Known rows, with every step that occurs
bopat, namup, kapu: [ -1   8   8   0  -9   4   4  28 -15 -15  12  -6  25   9   6 -27  -6   0
  10   1  16  14  16  -4  17  20   5  -6   3  -7  10 -33  -6 -19  -2  -3
  11  -7   5   8  -4  26  26 -22   4 -59]
namup, mibifa, bola: [-16  14  -5 -15  -4   4  21   9 -13  -9  15  -3  19  15   7 -17 -15  -3
  -3   0  32  -6  21 -26  39  15  33   2 -26   3  34 -36   5  -2 -14 -23
  -1   7  13   8  -5  11   2 -10  22 -26]
kapu, namup, lolag: [  3  15   8   3   1   5   1  19 -13  -1  12 -13   3  26  15 -27 -20  -6
  10  -9   9  12  32  -9 -13  -1  13  -4  -7  -7  11 -31 -10 -21  -4 -10
  13 -22 -16   4  -4  10  13  -8  11 -39]
bola, mibifa: [ -7   7   4 -14  -5   6  21   6  16  -3   7  -2   9  17   1 -30 -10  -2
  13   2  63  -9  10  -9  34   5  21   8 -27  -7  27 -14  10 -29   9 -12
   9 -20  18   8  12   4   2 -10   8 -23]
dozu, kapu, redifom, bopat, namup: [ -6  18  28   6  -6   1  14  18   5 -27   2  17   7   8  10  10   4  20
  -6  20   9  20  10  -9  30   3   5   4   3 -10   9 -34  25 -27  -7   6
  52  11   8  18  -9   4  23   3   3 -38]
dozu, sururo: [  1  12   4  -8   7  -1  -3  29   9 -12  10   4  -3  22  29 -29  11   5
   0   1  31  12  10   2  44  11   7  -3 -30 -16  26 -25   2 -37  -4 -20
  51  11   8   5  18  -4  15 -10  12 -30]
redifom, bopat: [ -1  22   4   4 -26  -3   1  22  27  -2  10   4   1   7   2  -2   8   9
  15  22  19  25  17 -10  44   5  27   8 -19 -11   9 -28  13 -17 -24 -23
   6  -3   8  24  -3  -7  25  -6  21 -26]
redifom, bopat, namup, mibifa, fune: [-14  12  -9   9 -16 -13   5  22   0  -5   8  -2  10  -6  -5   4  -8  11
  31  16  13  17  15   1  33  14  18  11 -14  -7   8 -39   9  -4  -5 -22
  -6 -15   5  20  -5   5  21  -4  26 -47]
bopat, redifom: [  0  14  19  -6 -12  10  20   3   8 -20  32 -14   1  28  17 -16  -1   8
   7  -4  17  15  15  -1  39   1   9  10 -13 -11  15 -24  14 -31 -38  10
  13   3  -3   5  -6  -2  21   5  14 -54]
lolag, namup: [ -3   9   2 -13  -6   8  -1  20  14   1  26 -13  21  19  15 -29 -12 -16
   3  -8   7  -6  25 -15  74  -1  11 -14 -18  -9  18 -42   1 -16 -11  -7
   2  -5  -9   2   1  19   4 -22   0 -36]
dozu, kapu, redifom, bopat, namup, mibifa, fune: [-13  11  22   4   0  -3  22  12 -10 -26   0  16   8   2   6  17  -7  25
  -4  18   7  19   6 -10  27   4   6   8   3  -9  12 -37  25 -18  -3   3
  42  10   7  14 -11   7  18   3   6 -39]
mibifa, fune, bopat: [  2 -10  -1 -17   4   2  10   9   8  -8  20 -13   0  -8  21 -20 -12  14
  17  -5   1  43   7  -6  38  -1  15  -2 -36 -28  23 -21  -5  -5 -20 -33
 -28 -13  -2   4   0  13   8  -8   8 -40]
kapu, redifom: [ -3  10  29  -4  -3   6  15   5  16 -18  25 -10   2  28  20 -11  -5   7
 -18   2  18  19   6 -23   9 -11  10   6 -12  -9   9 -23  15 -34 -34   6
  20   7 -10   7 -12   0  15   4   1 -31]
namup, mibifa, bola, bopat: [-20  18  -9 -15  -7  -2  23  11  -8 -11   6  -9  14   8   3 -16 -12   1
   5   5  43   2  16 -27  45   8  35   5 -26   3  30 -28   6  -1  -8 -22
   0  -7  20   7   2  11   3  -8  19 -31]
mibifa, fune, bopat, namup, kapu, redifom: [ -6  -8   8 -12   8  -3  13  13  -9 -17  18 -17   6 -10  17 -12 -16  16
  15  -3  -4  43   6  -5  20   0   5   0 -21 -24  13 -24  -4  -7 -16 -22
 -30 -13  -4   3  -5  22  12  -3   1 -56]
fune, bopat, namup, kapu: [ -6   9  -2 -18 -14   5   6  30   2 -15  -6 -14  18  -2  15 -22   2   2
  21   5  15  33  22  -8  29   7   5  -4 -40 -19  12 -19  -8 -11  -8 -19
   1 -10  13   1   8  20  20  -4   4 -53]
dozu, kapu, redifom, bopat, namup, mibifa: [-13  17  22   3  -6  -1  21  16  -5 -26  -5  17  10   8   6  15  -1  21
  -6  20  15  13  10 -13  27   5   8   9   0  -6  11 -36  26 -23  -3   7
  53  13  10  14  -9   5  21   3   6 -35]
bola, mibifa, fune, bopat, namup: [-12  -4  -4 -18   6  -3  21   6   4  -8   9 -10   7  -5   2 -23 -20   7
  31  -3  43   9   5   3  32   5  12   8 -35 -17  27 -14   3 -15  15 -24
 -25 -34  14   5  12  16  -3  -4   7 -41]
dozu, kapu, namup: [  2  18  23  -1   0   7   3  22   6 -18   4  14   9   6  15 -15  -2  10
  -3   7  11   6  25  -4  20   3   2 -10   2 -12  17 -35  13 -31  14   2
  57   4   6   5  -5  16  18 -13   1 -36]
fune, bopat: [  0   9  -3 -24 -15  10   7  20  25  -8  -1 -12   7   5  22 -24   6   2
  14   4  21  33  21 -14  42  -1  17  -1 -56 -24  20 -12  -3 -14 -20 -26
   5  -6  11   2  10   4  15  -1   8 -30]
fune, bopat, namup, kapu, redifom: [ -9  10   5 -17 -11   4   9  27   1 -20  -4 -15  16   1  16 -15   1   5
  15   6  14  34  19 -12  20   2   2   0 -37 -17   8 -18  -4 -14 -13 -13
   2  -8  10   0   4  20  20   2   1 -54]
mibifa, fune: [  7 -11   8  -6   8   2   9   4   3  -6  34  -9   1   2  17 -24 -16  12
   7  -8   4  30   3  -4  33   5  17  -4 -10 -21  24 -30  -2 -12 -20 -24
 -20  -9  -8   9  -7  12  10 -19   9 -37]

Rows
[-19  10   3  -7   4  -7  12  14 -11  -7  12 -20   3   0  11 -12 -24   7
  19  -6   9   2  29  -7  -6  -8   2   4 -18  -6  15 -34   5 -16   5  -4
  -2 -14 -10 -12 -11  20   7   4  13 -50]	kapu, namup, mibifa, fune, bopat, redifom
[-15  25  -7   8 -19 -12   2  25   4 -10  12   0  13  -2  -6   2  -4   6
  27  19  16  14  20  -1  39  16  22   8 -16  -2  10 -38  10  -5 -10 -25
  -7 -10   9  24  -5   5  19  -2  27 -47]	redifom, bopat, namup, mibifa, bola
[ -3  21   0  11 -23  -8  -5  28  20  -8  14   0   8   1  -1  -4   3   7
  28  19  12  23  18   5  36  12  15   5 -12 -10   3 -34   9 -16 -12 -20
   2 -13   6  25  -3   2  26  -5  21 -48]	redifom, bopat, namup
[-10  20  24   9 -11  -8   7  15  17 -19  21  -7   2  16   7   7  -3  12
   1  16   9  25   8 -11  10  -7   5  12  -6  -7  -3 -29  20 -27 -29   1
   9  -2  -8  19 -15  -2  21  13   8 -45]	kapu, redifom, bopat, namup
[-17   7  -1  -8   4  -6   8  16  -9  -1   7 -16   5  -4  11 -16 -24   4
  16  -5  12   2  29 -11  -8  -6   6   1 -21  -6  17 -34   1 -13  12 -11
  -1 -15  -7 -10  -9  21   5  -3  11 -41]	kapu, namup, mibifa, fune, bopat
[  0  27   4  -3   0  -3   3  20   3 -23  29 -15  11  10   9 -27  -8  -1
  17   3  22  31  14  -6  51   9  26  -7 -13  -9  20 -22  -6  -6 -18 -32
 -21 -28  13  24   4  16   6  -8  12 -59]	mibifa, bola, bopat, namup, lolag
[  0 -10  -3 -12   6  -2   6  12   3 -11  23 -17   5 -12  18 -21 -15  12
  27  -7  -3  41   8   6  33   5   6  -4 -32 -27  20 -24  -8  -5 -12 -32
 -31 -20  -4   5   0  19   8  -7   8 -55]	mibifa, fune, bopat, namup
[-18   6 -12 -17  -7   5  14  16  -7   5  12 -13  26  17   9 -21 -21 -15
   4  -8  17 -22  26 -25  69   4  16  -7 -25   0  24 -48   4  -6  -1  -4
   7  -2  -4  -5   2  20   1 -19   8 -29]	lolag, namup, mibifa
[  1 -12  -6 -11   8   0  11  11 -12 -10  18 -17   4  -5  19 -19 -20  11
  28 -11  -5  45   8   4  28   8  11  -2 -32 -27  20 -24 -14   0 -14 -34
 -32 -25  -7   7   3  16   9  -6  12 -53]	mibifa, fune, bopat, namup, lolag
[ -7  22   4  10 -24  -8   0  33   3 -10   4   2  13  -1  -5   0   3   9
  21  23  13  25  18  -3  32  13  17   6  -2  -7   1 -34   8 -14 -11 -16
   2  -7  11  23  -5   9  30 -10  16 -49]	redifom, bopat, namup, kapu
[ -2   9  -7 -17 -12   6   2  25  19 -14   3 -15  13  -1  20 -27   2   1
  28   0  15  32  22   1  35   6   4  -4 -51 -22  15 -18  -7 -12  -9 -23
   0 -16   8   3  10  13  15   0   9 -51]	fune, bopat, namup
[-13  11 -13 -20  -9   1   9  22   3 -15   1 -16  18  -4  15 -20  -5   0
  28   1  18  21  25  -6  36  10  11  -2 -54 -15  21 -23  -6  -2  -6 -28
  -9 -12  13   2   7  17   9   3  15 -51]	fune, bopat, namup, mibifa, bola
[-20  30   9  -4  -1  -8   8  17  -3 -13  17 -18   6   6   7 -15 -18   1
  13   1  23  -5  32 -11   4  -7  10   3  -9   5  15 -32   9 -19   4  -3
   3 -15   0  -2 -11  20   5   3  14 -53]	kapu, namup, mibifa, bola, bopat, redifom
[ -9  18  19  11 -10  -5  11  13   1 -18  15  -8   1  22   7   9  -8  10
   2  13   8  29   9 -12   6  -5  11  14  -6  -7  -2 -29  13 -22 -32  -1
   8  -7 -10  20 -12  -4  21  13  11 -44]	kapu, redifom, bopat, namup, lolag
[ -2  19  -4  13 -20  -6   2  25  -2  -5   6  -1   8  11  -1  -2  -4   6
  30  14   9  29  18   3  31  15  22   8 -13 -11   5 -34   0  -8 -17 -24
   0 -20   1  28   1  -2  25  -4  26 -45]	redifom, bopat, namup, lolag
[ -1  29   8  -5  -2  -4  -2  21  19 -25  34 -14  11   3   9 -29  -3   0
  15   6  24  27  14  -4  56   6  22  -9 -12  -8  19 -22   1 -11 -16 -29
 -20 -24  16  23   1  19   6  -8  10 -60]	mibifa, bola, bopat, namup
[-13  23  25   3  -2  -2  19  16  -6 -31   3  17  12   8   6  15  -2  20
  -8  20  10  14  12 -14  33   6  10   5   2  -4  14 -36  26 -19  -7   1
  41  15  12  18 -11   8  17   5   7 -40]	dozu, kapu, redifom, bopat, namup, mibifa, bola
[-19 -10 -16 -20   0   0  28   5 -20  -1  -2 -10   9  -2  10 -11 -21  10
  13  -4  25  13  12 -21  29   8  24   9 -41 -11  30 -31   0   4  -5 -24
  -7  -6   6  -5   0  11   5  -7  18 -26]	namup, mibifa, fune, bopat
[ -2 -10   0 -14   4  -2  10  16  -9 -13  16 -15   8 -13  15 -18 -14  14
  22  -3  -3  42   8  -2  29   6   7  -3 -25 -25  17 -25  -9  -3 -12 -29
 -31 -16   0   3  -1  24  12 -10   6 -55]	mibifa, fune, bopat, namup, kapu
[-18  27   5  -4   0  -7   3  20  -1  -8  13 -15   8   4   7 -20 -18  -2
  11   2  25  -4  32 -16   3  -5  14  -2 -11   5  17 -33   5 -16  10 -11
   5 -16   2  -1  -9  21   4  -4  12 -44]	kapu, namup, mibifa, bola, bopat
[ -6   9  19   2  -5   2   9  24 -17 -21  15  -9  22  13   7 -17  -9   3
   1   3  14  16  13  -9   4  11   0  -2   7  -5   4 -32   0 -24  -8   6
  13  -3   0   6 -10  24  24 -11   0 -62]	bopat, namup, kapu, redifom
[-13   5 -15 -20 -12   2  11  21   4 -11  -8 -16  16  -1  14 -21  -4   1
  29   1  23  21  23  -5  31   8   8   2 -55 -16  18 -22  -5  -6  -1 -22
   4 -13  12  -2  10  14  13   2  13 -46]	fune, bopat, namup, mibifa
[-15  12 -12  -3 -12  -8  12  19   6 -11  -4 -19   9   1   1 -24  -5   7
  29   9  49  19   8  -6  38   3  15   7 -21  -4   9 -21   1 -13  14  -7
  19 -37  19   4  12  14  16  -8  12 -53]	bola, bopat, namup, mibifa
[ -9   9  14  -3   6   2  14  16 -14 -15  -2  12  10  -1  11  -8 -13  14
   0   4  11   1  22  -8  16   6   5  -5   1  -7  22 -41  13 -20  21   0
  48   3   6   0  -8  20  12 -12   6 -34]	dozu, kapu, namup, mibifa, fune
[-17  24  20   7  -8 -10  12  14   6 -21  21  -6   6  13   5  12  -8  10
   0  17  10  17  12 -15  14  -4  12  13  -7  -1   3 -32  20 -20 -29  -4
  -1   1  -3  19 -16   2  15  15  12 -47]	kapu, redifom, bopat, namup, mibifa, bola
